Known rows, with every step that occurs:
veve/kepit/kuvub/zaru/derano: [  4  20 -19 -28 -19   1 -11 -31  32  46  -2  -7 -14 -22 -16  18   6 -25
  44 -24 -24   4 -22   5  16  -8  14  -4 -20 -15  12 -15 -33  24]
zaru/derano/badufa: [ 16 -12 -26  -8  25  -7  29  17  38  14  -1  14  -2  -2   3  13 -16  24
  11 -15  21 -18 -24   9  -4  -6   5 -11  -9  -6  -8 -21 -20  13]
nibo/badufa: [-14 -28  22  -1  -5  -3  13   0  26 -22 -26   6  -9 -20  -9   5  13  18
 -10 -23   8 -14  12  -2   3  18 -20 -15   5 -23   5   7  33 -12]
derano/badufa/popet/zaru: [-13 -34 -16  -3   6   3  -8  37 -13  -9   6 -21  -8  25  -8   3 -12 -20
  24 -18 -14  32  14 -28  -7 -27  -7   4 -36  21  -7  13  18 -25]
popet/zaru/derano/badufa/nibo: [ 12  -7 -55  -6  20  11   6  18  -1  -4   1   6  -7  28  20  16 -30  12
  22  35  29   9   5 -28 -41 -21  29  11 -19  15 -26 -17   3 -14]
movi/fulud: [ 15   2  11  17 -13   8  16  13  42  11   4   2 -29 -21  20   7  26  26
 -23 -16 -21  -9 -23  20  -4   7   3  17   3 -15   5 -25  31   6]
zaru/veve/kepit: [ -1  -6  44 -23 -32 -22  -1  17  24  11   9  -5   3 -14  -3 -25  10   3
 -26  -3 -16   7   4  15   2  46  -6   1  16 -13   8   2 -22  19]
kuvub/kepit: [ 13 -14  19 -10 -13 -28  -3  29  34 -18 -15  29  -5 -21   3  12   0  -4
 -12 -24   8  20  -8  49   2  13 -14   2 -15 -24  10   2   1  14]
derano/zaru: [-26  -3  14  24   4  -3  -1 -18  28   1  15  30 -33  10  -3 -10  35   0
 -23   9   4  25  -2  27  17   5   3  10  -1 -11   0  15  -5  -7]
zefi/nibo/badufa: [ 33 -21  34  14  -9 -17  -2   7  27 -39 -18  28  -4 -36  17  -1   7  30
 -29 -25  13  -2   3  -1 -18 -17   2  -8  24 -38  12  -2  30 -25]
badufa/popet/zaru/veve/kepit/kuvub: [-19   0  32 -38 -46 -17 -38  16 -27  27   9 -30  10  -6 -38 -26  -1 -55
  40 -43 -48  54  12 -26   3  15  -2  27 -23   7   9  21 -24  17]
kuvub/kepit/veve/zaru/popet: [ -2   0  32 -11  -5   6  20  -7  -1 -27  -6  13  37  20 -11 -20 -33 -25
   5   5   5   6 -10  47  21  22  18   8 -13 -16  -6   1 -13  19]
badufa/nibo/zefi: [ 55   7 -32  13   1   8 -17  -6  -6 -11   5  17  -9  -1  34  26  33  16
 -40  41  11  53  -4 -22  -6   4  -9  10  16 -10  34   9  38  -6]
derano/badufa/nibo: [ 30 -16 -17  20  23  -1   2  42   9  -5   1  -1 -19   6   5  24  12  30
 -11  27  43  -3  -4 -27 -20 -16   2 -18 -12   7 -17  25  36 -36]
popet/zaru/derano/badufa/nibo/zefi: [ 34  10 -83 -16  20  21  -1  -6 -15  -5   6  11 -11  24  49  26 -22  14
  11  37  17  35   5 -26 -38 -31  16  21  -7  14   7 -37   7  -1]
kuvub/kepit/veve/zaru/popet/badufa: [  3 -12  29 -18   5  -1  23  -6 -10  -5 -26  -3  29  21  -1  -4 -49 -22
  14  -1  18 -25  -1  46  13   0  -3   0   9 -12 -16  -1 -26  31]
kuvub/zaru/popet/badufa/nibo: [ 31  12 -44  10  35  19 -15 -16 -30  26 -16 -18 -15  12  33  21  -5  14
 -12  52  21 -22  15 -20  -2 -13 -13 -18  24  11  20  14   2  -7]
veve/zaru: [ -4 -26  21  20 -11  25  14   7   7   1  10  10  -4  12 -19  -8  13 -14
 -26  22  -6  10 -31   9  27  11   4   2   4  -4 -12   6  21 -11]
nibo/badufa/derano: [-15   1  17   7   4  -8  18  16   1 -43  -5  10  13 -28  -3  27  11  20
  -7 -18  12 -46   1  -9  -6  25  -9 -29   3   0 -12  -3  58 -24]
veve/zaru/popet/badufa/nibo: [ 26   4 -12  23  27  22  10   0 -34  20  -7 -15  18  29   6  19 -25   6
 -15  69  28 -24  -1 -20  13  -5  -2  -7  39  11  -6  16  20  -1]
derano/zaru/popet: [-19  28   2  10  22   4   9 -26   9  12  18  35 -12  16   9 -12   7   7
 -17  18  -3  17   5  29  32  20  10   7   8 -13  28  -2 -18   7]
kuvub/zaru/popet: [  3  10 -19  -2  16  27   1 -23  -1  12   8   7 -17  -2  19  -8   8  -1
 -14  18 -17   3  -6  14  23  15   1  -8   0  -6  38 -13 -12  -7]
nibo/badufa/popet: [-16 -27  14   9  -1 -12  -7   6   2 -26 -35 -16  22 -11 -37   1   7   2
  -6 -32  -2   6  20 -30  12  12 -35 -15  -7  -9  22  39  40 -14]
derano/badufa/nibo/zefi: [ 51   1 -44  16  23  11   3  16  -6  -3   5   2 -20   2  35  40  24  31
 -19  33  32  24  -1 -27 -26 -24  -9  -8  -1   7  19   4  38 -28]
zaru/popet/badufa: [ 23  -1   0 -16  18  -4  12   7  -2  30  -7   5  -3   2  33  19 -19  14
  -2  -1   1 -24   8  12  24   9 -27  -6  36 -19  25 -13  -8  30]
veve/kepit/kuvub/zaru/derano/badufa: [  2  14 -33 -28  -1   6   5  -9  32  50  -2 -20 -22 -20 -11  26  -7  -9
  64 -36   1 -25 -21   1   1 -33  15 -28 -36   0  -1 -20 -37  -1]
zefi/nibo: [ 57 -16  24  21  -8 -19 -11  23  21 -17   8  43  -7 -24  29  -9  18  14
 -39  -6  -1  31 -22  15  -7 -17  10  11  20 -35   9  -2  11 -11]
kuvub/zaru: [ -5 -18 -11  10   2  18 -11 -10  12   0   2   2 -40  -9   8  -2  33  -5
 -21   7  -9  13 -16  11  12   2  -6 -10  -7  -5  11   7   2 -19]
popet/zaru/derano: [ -4 -14 -21 -25 -12   5   0  -7  14   0   7  28  -2  17  17  -4 -20 -15
  13   3 -23  30  -6  12  -4  10  16  31  -3 -12  -4 -35 -17  27]
veve/kepit/movi/fulud: [  5   9  31   2 -78   3 -10   8  43  -5 -12 -24   2 -38  12  16  37  41
  -2  -7 -47 -29  12  14  -9  -2  -7   7   2 -15 -23 -29  56  14]

Rows:
[ -9 -25 -11  15  20   8  26  -7  -8  -4  -6 -23  47  44 -56 -23 -23 -19
  27  -6  16   2 -26 -22   8 -20  15   0 -30  18 -31  22 -18   0] => kepit/veve/zaru/derano/badufa/popet
[  2   4  11   4   5  31  29   2  -7   8  16  11  18  18  -7 -10 -14 -10
 -18  30  -9  -1 -25  13  38  24  10   4  14  -4  11 -10   9   0] => veve/zaru/popet
[-19  16   3  23  23 -19   6  -2  -6   3  18  18 -22   5  18  29  21   2
 -12   6  20 -33   0  22   2 -13  -6 -18  20  15 -31   5   6  -5] => popet/badufa/derano/zaru
[-28 -19 -26 -19  -5  -2  -6 -18  -7 -27 -29 -10  36  10 -23  -8 -36 -18
  25 -24 -16  18  26 -31  -3   6  -9  21 -15  -1  11  -1   5  10] => nibo/badufa/popet/zaru/derano
[  2  36  -5 -30 -14  16 -10 -18   5  44   5 -11 -19 -17   1  15   3 -23
  36 -14 -32   4  -5   7  32   6   5 -12 -15 -16  39 -13 -15   2] => veve/kepit/kuvub/zaru/popet
[  0  17  18 -13  13  -7  29   9 -34 -24  -5   3  48  16   4  17 -44 -22
  18   1  25 -55  -8  41   5   5   9 -15   5  10 -37 -12  -3  25] => kuvub/kepit/veve/zaru/popet/badufa/derano
[-10 -28  -5  -3 -15   1 -27  14 -22 -12   3  -5   5  24  -7 -10   1 -39
   4  -7 -36  58  12 -21   9   1  -9  26 -20   4  11  19  22  -7] => badufa/popet/zaru
[  6   1  23   9 -52 -10 -16  19  38 -29 -28   6  -1 -59   5  18  30  36
  -3 -34 -20 -25   0  48 -20  -9 -16  20 -20 -13 -31 -25  38  21] => kuvub/kepit/movi/fulud
[-30   6  27 -12 -85   2 -42   6 -16 -16  -4 -53  23 -21 -15 -35  17   2
   9 -13 -73   2  33 -20 -27   7  -8  37 -14  21 -27 -13  19  18] => badufa/popet/zaru/veve/kepit/movi/fulud
[-34  32  29   1  -4 -35   3  -1 -11  15  22  -7  -6  -2   9  -1   6  -1
 -19   6  11 -49  17  21 -11  15  -8 -19  36  22 -28   0 -28  13] => popet/badufa/derano/zaru/veve/kepit
[ -7 -20 -32 -24   8   9  18  16  17   3   8  15 -16  17  18   3 -33   2
  33 -10  -3   2  -6   8 -18 -15  18  12 -17   2 -18 -40 -17   4] => popet/zaru/derano/badufa
[-47  13  53   3 -56 -18 -30 -25  11 -11  11  -4  -2 -15 -25 -36  45  19
 -19   9 -22   1  28  20   1  18  -9   6  10   1 -38  11 -21  15] => derano/zaru/veve/kepit/movi
[ -7 -25  -1   5  15  21  44  -9  18  -4   0  -2  18  35 -27 -19 -18   2
  23   4  23 -18 -36   4   2 -12  30  -6 -17   4 -47  -8 -25   4] => kepit/veve/zaru/derano/badufa
[  9  27 -20  21  41  -2  -4 -25 -14  22  -1   7 -14  27  21  14  -5  20
 -17  55  35  -7  26  -4   4 -10   1   0  33   4   7  20  -5   4] => derano/zaru/popet/badufa/nibo
[  9 -23 -12  16  20 -14  -1  40   4   0  -5 -16   4   7 -20  10   7   2
   4 -22   8  10  -3 -25   7 -17 -24 -18 -26  10   9  31  20 -20] => derano/badufa/popet
[ -1  -8 -49  -1  33  18  15  -8  30  17  -1   1 -25  -3   5   7  -5  15
  10  -5  15 -28 -28  10  -8 -21   7 -21 -21   9  -3 -21 -32  -7] => kuvub/zaru/derano/badufa
[ 30  46 -46  17  38   7 -10 -48 -29  25   3  13 -18  22  51  29   8  19
 -25  58  29  16  30  -4   7 -21 -11  10  41   0  44   2  -5  14] => derano/zaru/popet/badufa/nibo/zefi
[  5  22  -2   4  24  13  36  15 -40   9  19   0  30  14  14  29 -29  -8
  -3  28   8 -61 -19   8  21   5   0 -18  34  21 -15 -21  21   6] => veve/zaru/popet/badufa/derano
[-48 -29  22 -14 -15  -2 -18   1 -33 -33 -15 -25  11  -3 -34 -45 -12 -19
  -3 -31 -17  17  30 -36 -12  26 -21  16  -5  15  10  21  -3  -7] => nibo/badufa/popet/zaru/veve
[-24  -5  16 -35 -22 -16 -21  36 -27  28  13 -44  -5  -1 -37 -17 -16 -43
  58 -50 -25  22  14 -35 -10 -11  -1   8 -37  22  -6  12 -25  -2] => derano/badufa/popet/zaru/veve/kepit/kuvub
[ -5  25  19  40  11 -22   0 -13   0 -58  13  42  -3 -27  16   5  19  22
 -28  -7  24 -26   3  10 -25 -24  24 -16  17  -5 -15   0  30 -44] => zefi/nibo/badufa/derano/zaru
[ -6  -7  28   2   3  29  28 -20 -10 -10  10   4  28  40 -13 -30 -10 -12
   0  27 -10   9 -17   9  32  30  26  10   3  -9  -6   0  -1   8] => kepit/veve/zaru/popet
[  3   2 -51   2  34   5 -14  -7  -2  43  -8 -22  -5 -16 -48  15   6 -19
  60 -47   6   2 -32 -27   8 -41  -2 -15 -50  23   8  16 -38  -3] => kepit/kuvub/zaru/derano/badufa/popet
[-34  28  49 -10 -24 -24 -11 -20  16  39  19   8 -30 -18 -33 -27  32 -20
  14 -26  -8  21  -1  19  15  23  11  11  -5  -5  -2  14 -52  15] => derano/zaru/veve/kepit/kuvub
[-22 -23  16 -10 -15  -3 -30  12 -33 -10  11 -10   7  10 -22 -47  -1 -33
 -11 -14 -31  54   7 -19  -5  28 -13  33 -11  19   7  17 -20   9] => badufa/popet/zaru/veve
[ 19  -5   5  17  21  20  14 -18 -38   2 -12 -21  28  49  -1  -3 -19   3
   1  62  29 -13   2 -23   5  -3  16   2  27   7 -22  23  12   4] => kepit/veve/zaru/popet/badufa/nibo
[ -1 -11 -62   9  38   9  -5  -4   6  16  -9 -22   6   5 -24   2  -6  -4
  15 -14   6 -10 -15 -22   0 -28  -8 -20 -36  24  14  12 -29  -9] => kuvub/zaru/derano/badufa/popet
[-21  39  48  15 -13 -35   1 -11   1 -44  18  21  16 -35   8 -26   4  22
 -39 -10  18 -43  21   9 -33   4  27 -19  35  -1 -15  -5  -7 -28] => zefi/nibo/badufa/derano/zaru/veve/kepit
[-47  -7  39 -40 -42 -17 -28   1 -28   2 -19 -44  16 -20 -51 -25 -13 -41
  49 -62 -33  19  36 -40  -3  16 -14  11 -19   6   9  19  -3   4] => nibo/badufa/popet/zaru/veve/kepit/kuvub
[ 65  27 -46  -4  26   6  -5 -15 -33  22  -9   4   0   9  61  46  -3  27
 -20  43  20  13  18 -19  -2  -7 -28   4  45  -5  51 -11  15  24] => zaru/popet/badufa/nibo/zefi
[-21  29  41  35  15 -25   2 -13 -13 -55  21  40  -1 -40   3 -37  21  28
 -45 -19  32 -36  -3   6 -37   0  24 -10  33   7 -22  -3 -12 -31] => zefi/nibo/badufa/derano/zaru/veve
[-19  -2  18 -11 -26   3 -13 -11  13  14  10 -21 -20 -14   2 -34  20  -6
 -29   6 -22  -2   0  14   1  32  -6 -10   7   3  17   1 -35  -1] => kuvub/zaru/veve/kepit
